What can hang from each mark
luki: buda fakur gudeze tesik
gudeze: fakur
fakur: luki tesik
tesik: buda luki
buda: fasa gudeze luki tesik

Each row was made from one small tree. The marks that hang from a mark follow it in brackets, in alphabetical order. Every link used is in the known rows. Write each row's tree.
Known rows
luki[buda[gudeze] tesik]: [  3  12   3  -5  -3  -6  -4  -1  10   2  16   0 -19   0  -1   1  -4 -15
   1  -1]
tesik[luki[fakur gudeze]]: [  7  -5  -9   5  -6   4 -10   6  -8   2 -15  -1  -8  -2  -1   2   4   2
   3  -3]
tesik[buda luki[gudeze]]: [  5 -13   9  19   5  -6   2   0  -9   2 -28   4  -9  -4  -4   5   6  15
   2  -3]
tesik[buda[fasa] luki[fakur]]: [  9   6  -5  25   4  -2   5  -5 -16  -7 -23   5  22  -1  -5   1   0  38
  -2  -3]
luki[buda fakur[tesik] gudeze]: [-22  -2  -3 -12 -15   2 -10   4   5   2  22  -3 -12  -2  -3   1  -1 -30
   3  -2]
gudeze[fakur[tesik[luki[buda]]]]: [-11   3 -11   0  -4   7 -10  -2   2   1  21   1  12   1  -1   0  -2   4
  -4   5]
luki[buda[fasa] fakur gudeze]: [  2  -4   3 -20  -7   3  -6  -2  -1  -5  19   0   4  -3   3  -1   0  -5
   6  -3]
luki[gudeze[fakur]]: [  9 -14 -15  -5   0   4  -4   0   3   3 -11  -5  -3  -2   7  -1   1 -19
   5   1]
tesik[luki[buda fakur]]: [ 13  11 -17   4 -10   5  -5  -2  -4  -3  17   3  10  -1  -6   2   0   2
  -2  -8]
tesik[buda[fasa luki[gudeze[fakur]]]]: [  2 -16   0  -1  10  -5   6  -3 -10  -5 -24   5   9   1   9   5   4  -9
   4   7]
buda[fasa tesik]: [10 -2 16 13 16  3  3 -3 -2  1  4 -4 17  1 -2 -9 -4 11 -5  0]
tesik[buda[gudeze luki[fakur]]]: [  9   9 -21   5   3 -15   8   0 -10  -2 -19   3 -13   2  -3   6   1 -23
   3  -2]
luki[tesik[buda]]: [  2   6   4  40   0  -7  12  -3   0   2 -27   1   5  -2  -9   4  -4 -10
  -5  -5]
tesik[luki]: [ 15   1   3  11   8   7  -3   0  -1   2 -10   0  10  -2  -6  -4   1   8
  -5  -5]
gudeze[fakur[luki]]: [ 24   3 -17   7  -8   8  20  -2   7   0 -10  -2  17   0   0  -1   3  -3
  -4  -8]
gudeze[fakur[tesik]]: [-11   0 -14   5   2   8  -4  -1   7   4  -2  -6  12   1  -1  -5  -5 -19
  -4   4]
luki[fakur[tesik] gudeze]: [-21  -5  -3  -1  -8   4  -9   7   3   5  -6  -6 -11  -2  -3  -1  -1 -26
   2  -1]
luki[buda[fasa] gudeze[fakur] tesik]: [-5 -6  4 -8 -7  4 -7 -2  4 -4 11  1  4  0 11  2 -3 -3  5  6]
tesik[buda[fasa gudeze luki]]: [  6   0  13  -7  22 -12   8  -4  -7  -4 -16   5  -2   2   0   0   2   3
   0   4]
gudeze[fakur[tesik[buda luki]]]: [-14   0 -13  29   2  -2   1  -2  -8   1 -21   2  12   1  -3   4  -1  17
  -5   5]
buda[luki[gudeze[fakur]]]: [  8 -14 -12 -11   3   4  -3   4   0   2 -11  -1  -3   2   8   2   4 -41
   4   3]
fakur[luki[buda] tesik]: [ -7   6  15  -4 -12   6  15   0  15   2  23   0   8  -1 -12  -3   2 -11
  -7 -10]

Which tree is each row?
[ -8   3  13  25  -5  -3  27   0   7   3 -19   1   7  -1 -14   1   4   3
  -8 -10]
fakur[luki tesik[buda]]
[-18  -1   2   8  12  -1   6  -4  -6  -4 -15   3  24   4   1   0  -1  -8
  -4  10]
gudeze[fakur[tesik[buda[fasa luki]]]]
[ 12   3  -9 -25   8   0 -11  -7  -5  -6  20   3   3   2  11  -1  -1  37
   3   8]
tesik[luki[buda[fasa gudeze[fakur]]]]
[ 13   0 -12 -20  14   0  -4  -6  -1  -3  -2  -5   3   1  11  -5  -4  15
   3   8]
buda[fasa gudeze[fakur]]
[-13 -10  22  -3  -8   5  10   9  12   7 -10  -4 -11  -1  -6  -2   6 -11
  -2  -7]
fakur[luki[gudeze] tesik]
[  3  19 -18  -2 -14  -7  -5   1   4  -1  16  -1 -20   0  -1   3  -6 -17
   3  -3]
luki[buda[gudeze] fakur tesik]
[ 20   3 -22   9  -3 -11  27  -5   0  -1 -23   2  -7   0   2   6   4  17
   1  -5]
tesik[buda[gudeze[fakur[luki]]]]
[ -6   5   2 -18   3   4  10   1   7  -1  -2  -4   2   3   6  -4   0  25
  -2   5]
buda[fasa gudeze[fakur[luki tesik]]]
[ -8   5   6 -13  -9  10  13  -5  10  -4  24   1  25   2   1  -3   0  12
  -4  -1]
gudeze[fakur[luki[buda[fasa]] tesik]]
[-21  -9  20 -10  -3   4 -15   5   3   4  18   2 -13  -2  -4   0   3  -1
   0   1]
fakur[tesik[luki[buda gudeze]]]
[ -7   2   8  -3 -14   3  -7   1   1  -4  12   1  -1  -1   3   3  -3  -8
   5  -1]
luki[buda[fasa] fakur gudeze tesik]
[ 1 -5  5 -4 -5 -1 -5  1 -6 -2 26 -1  0 -1  4 -2 -1  1  5  0]
luki[buda[fasa tesik] fakur gudeze]
[-14   5   9 -16   4  -3 -14   1   4   3  23   1 -18   1  -4  -2  -1  11
  -1   3]
fakur[tesik[luki[buda[gudeze]]]]
[ 12  10 -19 -13   4  -4  -2   5  -2   0  -5  -2 -14   3   0   1   1 -33
   1  -1]
buda[gudeze luki[fakur]]
[ -4  -4  14   1 -10   0  -5   3   9   3  10   1 -14  -3  -1   3  -1 -26
   2  -4]
luki[buda gudeze tesik]
[-22 -13  17  19   3  -5  -4   5  -6   5 -25   3 -13  -3  -7   3   4  12
   0   2]
fakur[tesik[buda luki[gudeze]]]
[-17   5  23 -25  11   0 -15  -1   1  -1  26   2  -6   2   0  -5  -2  33
  -1   7]
fakur[tesik[luki[buda[fasa gudeze]]]]
[10  1 13 -4 20 -6 -2 -1 -2  2  5 -5 -6  2  3 -8 -4 20 -1  5]
buda[fasa gudeze tesik]
[ 11   6  -2  22   6   4  -4   2 -14  -2  -2  -1  18   2  -2  -4  -3  33
  -4   0]
buda[fasa tesik[luki[fakur]]]
[  7 -15 -10   5   5  -1  -3   7  -5   4  -5  -2  -7   4   8   1   3 -35
   2   7]
buda[luki[gudeze[fakur]] tesik]
[  0  -7 -10  11  -7   4  -5   3   4   4 -18  -4  -8  -1   7   3  -2 -22
   3   3]
luki[gudeze[fakur] tesik]
[ 10  12  -6 -20   1  -1 -11  -3  -8  -6  21   3  -2   1   3  -1  -1  33
   3   1]
tesik[luki[buda[fasa gudeze] fakur]]
[  8  12  22 -12  -5  -2  14   0  10  -4  14   3  -5   2   0   0   0  21
  -2  -5]
fakur[luki[buda[fasa gudeze] tesik]]
